In the rows, 128 means zero.
Known rows, with every way that one mark hangs from another
E[L]: [143 122 118 143 124 129 129 129 160 129 115 126  40 123 132 159 119 131
 153 142 155 104  79 131 136 127 119 130 144 128 118 153 133  94]
J[T[C] Z[V[N]]]: [131 114 133 100 106 143 129 128 107 113 148 117 103 134 140 125 122 176
 112 142 128 127 129  93 131 158 167 103 185 128 184 117 149 104]
C[P Z[J]]: [185 157  85 132 139 122 120 109 179 170 121 122  83 122 120 115 140 127
 136 117 117 145 126 160 125 116  89 128 152 149 113 138 135 172]
P[C[Z] Y]: [117 123 137 127 115 111 117 132 111 127 115 125  54 118 133 150 113 172
 107 108  91 137 133 120 136 119 135 154 125 126  93 103 114 104]
P[C[Z] X]: [165 132 144 109 108 131 112 136 122 116 116 142  87 114 152 127 140 122
 125  79 110  87 116  99 132 124 156 182  42 147 119 143 147 128]
C[P T[J] Z]: [170 167 103 125 131  99 127 134 168 185 131 120 153 123 106 176 160 143
 124 127 111 135 106 145 119 163  97 104 145 144 145 146 110 190]
V[L[E] N Z[J]]: [123 152 126 143 158 154 138 137 101  96 136 118 252 147 121  99 122  56
 118 139 142 102 176 169 109  54 124 124 115 117 141 110  97 161]
X[P[C[Z[J]]]]: [130 125 153 117 125 126 111 124 112 116 120 167  73 111 128 106 118 135
 105 108 130 137 124 113 109 131 124 173  91 144  96 121 141 117]
P[C[T]]: [123 136 160  96 111 120 121 130 132 136 126 150  97 132 120 143 125 156
 122 120 120 131 123 119 122 162 144 128  74 133 137 133 115  95]
V[L N[J]]: [174 129 112 140 156 145 157 147 108 101 131 109 242 137 156  97 133  93
 154 149 158 161 136 140 125  91 130 131 126 114 137 121 145 160]
J[Z[V[N]]]: [151 105 112 131 135 141 114 118 111 152 130 129 157 133 157 125 117 140
 135 145 128 139 114 123 119 133 118 137 197 141 143 107 209 110]
T[C[P[Y] Z] J]: [ 90 138  94 120 127 121 136 133 127 156 142 117 178 111  80 167 174 181
 100 125 105 114 134 117 151 134 126 108 133 103 140 130 100 154]
N[J[T[C]] V]: [152 132 145 130 127 131 144 129 157  48 133 105 150 138 173  76 132  98
 160 158 152 171 112 108 155 119 154  90 139 109 142 129  89 113]
C[P[X] Z[J V]]: [165 144  98 135 132 128 110 105 159 171 137 123  85 114  98 107 147  85
 132 109 110 114 117 144 123 125 108 141 101 153 125 144 147 180]
L[E V]: [110 128 122 144 113 136 127 124 133 138  99 144  73 149 138 120 122 182
 132  91 146 104 127 142 119 149 110 148 209 127  96 127  87  98]
T[C[Z[V[N]]] J]: [ 97 136 108 107 139 149 128 129  80 121 141 123 211 117 105 156 184 143
 110 132 118 100 117 105 147 106 134 140 126  92 153 123 100 140]
X[P[C[Z] Y]]: [107 109 157 135 118 107 116 134 103 125 120 152  55 108 121 126 105 158
  92 109 116 142 128 108 117 142 131 169 114 139  87 111 142 114]
Y[P]: [148 101 115 129 134 124 137 108 165 155 103 147 122 138 141 191 140 124
 129 140 137 148 129 129 124 150 120 124 127 137 126 156 116 125]
N[J]: [136 124 115 133 144 130 139 122 137 110 129 123  92 132 174 108 122 108
 160 158 145 172 116 123 154 128 110 129 120 131 102 149 154 123]
V[Z]: [140 121 144 137 144 130 133 122 126 138 124 125 143 135 127 151 125  71
 132 142 131  94 141 137 137 103 107 120 123 136 130 141 160 123]
C[P[X Y]]: [122 112 117 152 111  92 130 133 177 190 140 119  95 118  86 137 117 138
 127 112 116 132 135 131 140 172 125 118 100 143 119 154 176 152]
T[C[P[X Y] Z]]: [139 124 109 126 112 122 134 127 140 167 128 103  85 115  96 122 155 183
 112 104 106  98 136 117 151 149 149 114 122 129 144 145 135 156]
P[C[T[J] Z] Y]: [ 92 142 145 114 112  99 114 144 111 124 126 127  94 114 122 169 127 179
 103 114  84 134 125 117 131 137 138 134 103 118 110 108  89 120]
L[E V[N]]: [145 131 116 150 115 141 124 136 136 113 107 136 119 155 145  92 126 173
 136  93 150 117 131 141 114 137 121 162 227 114  99 120  90 123]
L[V[N[J[T]]]]: [198 131 123 133 120 142 138 141 158  76 112 122 126 137 160  73 142 144
 170 107 156 135 120 121 126 131 127 139 197 109 106 132 124 146]
X[P]: [118 107 152 135 130 114 124 127 112 145 121 158  96 118 121 125 112 129
 117 124 149 141 119 115 120 151 113 160 121 143 107 138 176 115]
Z[J[T[C]] V]: [ 52 136 144  91 123 144 117 100 106 113 155 136  54 126  86 107 127 107
 126 142 126 130 133 123 137 127 138 109  86 112 151 134  89  98]
X[P[C[Z[J]] Y]]: [ 99 117 154 129 120 111 110 130 106 116 123 155  48 106 118 110 105 154
  96 108 113 145 132 113 116 132 128 167 102 135  83 110 136 117]
X[P[Y]]: [ 86  99 154 148 123  98 122 133 107 146 124 145  73 112 113 129  97 148
 109 124 132 149 127 115 126 153 116 152 130 136  93 127 171 116]
V[L]: [125 123 130 129 143 132 154 129  97 170 113 128 188 129 119 164 126 119
 136 128 146 115 133 146 123 114 115 122 114 133 149 128 141 113]
V[N[J[T Z]]]: [190 130 113 130 132 132 133 144 144  75 139 112 145 139 194  85 117 127
 154 153 147 187 124 112 139 123 136 138 172 125 126 131 171 149]
Z[J[T] V]: [ 64 136 144 101 128 135 113 101 113 117 151 140  55 128  98 117 114  84
 135 145 129 142 125 130 131 122 120 122  95 122 137 133 104  99]
P[C]: [124 123 148 106 118 131 123 124 128 133 123 155 100 131 126 141 122 143
 121 117 125 132 129 117 128 136 136 150  85 129 121 126 131  83]
T[C J]: [ 58 130 118 100 129 136 136 132 101 134 141 137 204 118  95 165 170 166
 117 133 128 107 128 103 155 131 136 119  95  92 151 141 112 113]
J[T[C] Z[V]]: [108 112 137  95 104 139 131 120 104 131 143 123  70 131 135 145 118 182
 110 141 125 116 125  93 135 167 160  93 173 137 182 122 146  86]
E[L[V]]: [166 123 117 144 114 140 131 131 176 115 100 129  37 122 130 136 134 154
 165 117 161  79  76 133 124 132 118 126 183 120 107 146 115 100]
Y[P[C[Z] X]]: [175 109 125 115 118 130 125 117 164 126 103 153 105 125 153 178 153 119
 117 104 117 115 127 107 119 146 154 154  64 147 123 157 107 140]
Z[J[T] V[N]]: [ 96 140 139 108 131 140 110 112 117  92 158 133 102 133 105  90 120  75
 139 146 134 158 129 130 125 108 130 134 109 109 139 126 108 124]
L[E V[N Z[J]]]: [135 146 123 147 127 152 119 130 143  87 113 134 135 152 136  71 128 127
 134 101 142  93 153 153 110 104 116 145 201 113  97 118  81 140]
V[N Z[J]]: [165 144 130 133 151 143 118 130 141  85 138 119 199 136 134  79 132  53
 145 143 133 122 155 146 128  66 116 135 120 113 123 129 154 166]

Rows
[147 101 134 113 114 128 128 118 167 131 112 161 116 128 137 178 144 119
 118 111 124 120 133 105 120 161 159 144  42 142 127 162 114 125]
Y[P[C X]]
[105 113 124 146 152 151 139 121  74 130 145 123 185 146 119 119 123  75
 124 158 147 145 125 140 120 113 126 140 135 117 141 110 117 122]
Z[V[L[E] N[J]]]
[ 55 129 166 110  90  93 111 156 121 119 143 137 110 105 104 150 124 159
 111  95  88 108 128  92 138 166 172 138   8 122 119 140 122 123]
P[C[T[J]] X Y]
[113 143  92 111 132 132 138 129 130 157 140 126 193 115  88 165 183 167
 105 124 117 108 128 118 146 134 124 113 125 107 151 138 104 154]
T[C[P Z] J]
[121 118 120 109 125 143 139 121 122  91 147 116  65 131 176 107 119 145
 137 167 135 159 121  97 150 151 147  97 148 134 143 134 144 109]
N[J[T[C] Z[V]]]
[141 125 121  99  99 125 139 130 151 142 139 120  76 131 137 139 117 209
 112 131 128 129 138 102 136 180 156  79 178 145 177 135 153 109]
J[T[C[P]] Z]
[173 123 124 149 122 144 133 130 174 105 103 124  53 123 126 138 136 124
 160 123 157  58  87 137 123 119 118 117 179 122 111 146 113 107]
E[L[V[Z]]]
[ 77 122 171 114  86  94 111 150 127 128 135 130  64 110 110 132 113 165
 116  92  91 108 131  97 137 172 177 136  19 132 120 141 134 119]
P[C[T] X Y]
[176 129 100 156 120  97 125 131 165 182 122 103  74 113 117 141 133 139
 124  98 102 121 123 134 138 142 115 139 140 154 111 144 164 181]
C[P[X Y] Z]
[ 84 100 166 133 114 104 118 135 108 129 129 159  66 111 105 124  98 158
  94 115 123 147 134 106 118 156 136 158  95 133  92 116 150  99]
X[P[C Y]]
[ 77 146 134 135 155 148 142 120  96 133 126 130 188 139 111 138 114  69
 112 138 134  81 170 170 117  73 111 104  93 135 138 120  89 126]
V[L[E] Z[J]]
[101 111 132 144 146 146 134 121  70 153 140 128 193 146 101 139 123  85
 116 145 144 128 128 144 113 115 125 146 143 118 152 107 120 115]
Z[V[L[E] N]]
[188 142 135 128 126 148 128 135 160  72 115 125 150 135 131  72 144 109
 160 103 143  95 143 137 116 100 122 127 179 109 115 127 117 154]
L[V[N Z[J[T]]]]
[158 133 145 141 141 131 157 135 142  60 126 105 206 138 174  97 123  68
 163 158 161 169 114 127 137 102 142  88 134 118 146 119  87 120]
N[J[T] V[L]]
[127 126 142 155 139 129 138 126 123 132 108 122 243 144 136 128 123  95
 138 130 152 127 119 153 119  99 124 115 159 121 148 103  96  98]
N[V[L[E]]]
[145 111 136 106 119 123 132 114 169 141 109 159 113 138 130 190 141 142
 116 133 124 145 132 121 112 172 145 116  86 137 136 150  84 117]
Y[P[C[T]]]
[130 109 110 136 138 146 124 121  90 159 130 128 183 138 150 134 112 140
 121 144 133 128 125 134 110 128 122 131 195 142 152  97 182 108]
J[Z[V[L[E] N]]]
[114 114 103 137 146 145 135 115 109 123 134 125 118 135 183 114 110 123
 141 167 138 160 119 127 136 131 115 118 156 145 119 120 163 110]
N[J[Z[V[L[E]]]]]
[ 78 149 128  98 112 121 124 119 154 116 144 126  50 122  98 103 118 157
 130 127 122 147 150 129 146 133 136  97  96 117 133 144  97 121]
Z[J[T[C[P[Y]]]]]
[138 134 108 150 152 145 153 145  97 103 133 114 219 149 161 100 119 107
 132 148 158 161 143 147 123  98 132 140 140 117 129 117 108 149]
V[L[E] N[J]]
[ 96 129 141 147 152 141 153 128  85 152 121 124 200 145 115 171 116  74
 104 138 140  72 161 160 119  91 115 108 117 140 148 121 104 119]
V[L[E] Z]
[ 69 136 121 127 150 156 118 109  85 125 148 136 177 137  95  92 122  75
 127 143 136 137 140 159 110  87 119 139 108 111 137 106  98 124]
Z[J V[L[E] N]]
[133 132 119 147 142 139 146 146  91 135 126 121 232 150 132 126 118 120
 121 128 154 136 146 152 113 103 131 148 151 118 145 112 113 137]
V[L[E] N]
[102 114 142 129 118 116 114 124  96 133 124 126  52 119 117 152 115 152
 101 116  90 132 127 119 132 120 135 154 123 123 100  95 111  97]
P[C[Z[V]] Y]
[119 132 136 137 100  77 127 141 183 197 145 113  88 120  76 140 121 156
 129 117 108 130 128 133 130 207 136  87  86 148 143 164 153 170]
C[P[X Y] T]
[ 80 120 108 121 140 130 118 125 103 150 140 147 212 120 133 183 139 130
 126 147 125 128 109 115 131 129 102 133 148 122 134 119 169 106]
T[J[Z[V]]]
[115 137 150 117 107 100 114 138 116 131 119 121  50 119 126 152 116 184
 108 110  87 135 127 122 129 142 142 133 115 129 110 110  98 115]
P[C[T Z] Y]
[149 156 108 127 135 107 123 122 145 191 144 122 151 124  82 180 162 116
 116 139 108 127  99 144 114 167  98 104 144 140 155 136 105 180]
C[P T[J] Z[V]]
[135 111 104 132 144 142 129 114 124 119 134 124 103 130 186 107 116 120
 153 169 135 167 111 117 142 134 113 121 156 143 114 128 187 113]
N[J[Z[V]]]
[208 129 125 144 136 152 136 138 155  75 112 118 169 138 153  71 149 101
 166 117 149 104 133 132 123 105 118 130 191 111 105 128 138 159]
L[V[N[J] Z]]
[ 76 124 162 114 101  97 118 138 123 137 131 132  63 123 105 149 105 184
 111 120  97 143 136 119 131 164 149 119  89 121 115 117 107  94]
P[C[T] Y]
[101 146 129 106 125 108 121 138 128 153 131 136 176 124 137 172 135 162
 137 141 122 132 108 122 127 163 115 105 131 132 149 140 145 128]
C[T[J[Z]]]
[134 130 127 160 152 138 148 126 132  85 119 113 226 144 176  89 122  75
 156 158 158 164 117 145 133  96 126 106 144 120 126 110  92 115]
N[J V[L[E]]]
[150 135 150 145 145 132 118 115 158  96 117 120 219 134 137  94 132  47
 156 140 138 119 127 148 129  74 114 107 138 119 134 115 126 118]
N[V[Z[J]]]
[112 141 137 125 159 147 146 121 107 131 124 125 210 126 108 136 129  54
 132 139 133  79 163 163 120  66 110  97  78 132 145 125 122 137]
V[L Z[J]]
[158 151 141 126 154 149 148 143 113  79 140 111 252 136 118 102 129  44
 132 141 144 105 171 154 112  57 135 107 100 114 160 118 112 169]
V[L N Z[J[T]]]
[101 135 132 119 117 115 108 126 120 113 119 128  46 114 130 127 114 166
 112 107  88 141 139 127 135 104 131 151 108 123  86 103 104 108]
P[C[Z[J]] Y]
[155 147  93 145 122 103 113 123 174 163 128 108  63 107 112 108 132 132
 131  98  96 130 132 145 135 123 111 133 113 150 101 143 150 189]
C[P[X Y] Z[J]]
[190 125 101 138 142 139 127 138 140  92 133 114 171 137 193  78 124 125
 159 154 145 182 122 120 137 114 124 146 173 123 116 127 190 151]
V[N[J[Z]]]
[147 107 112 132 140 146 125 122  95 159 129 126 194 132 148 133 119 135
 131 144 132 128 121 130 111 124 121 128 189 140 156 100 200 114]
J[Z[V[L N]]]
[173 149 118 142 108  82 121 140 172 189 127  97  63 114 107 141 135 156
 125 103  94 119 116 137 128 177 127 108 124 158 134 154 139 199]
C[P[X Y] T Z]
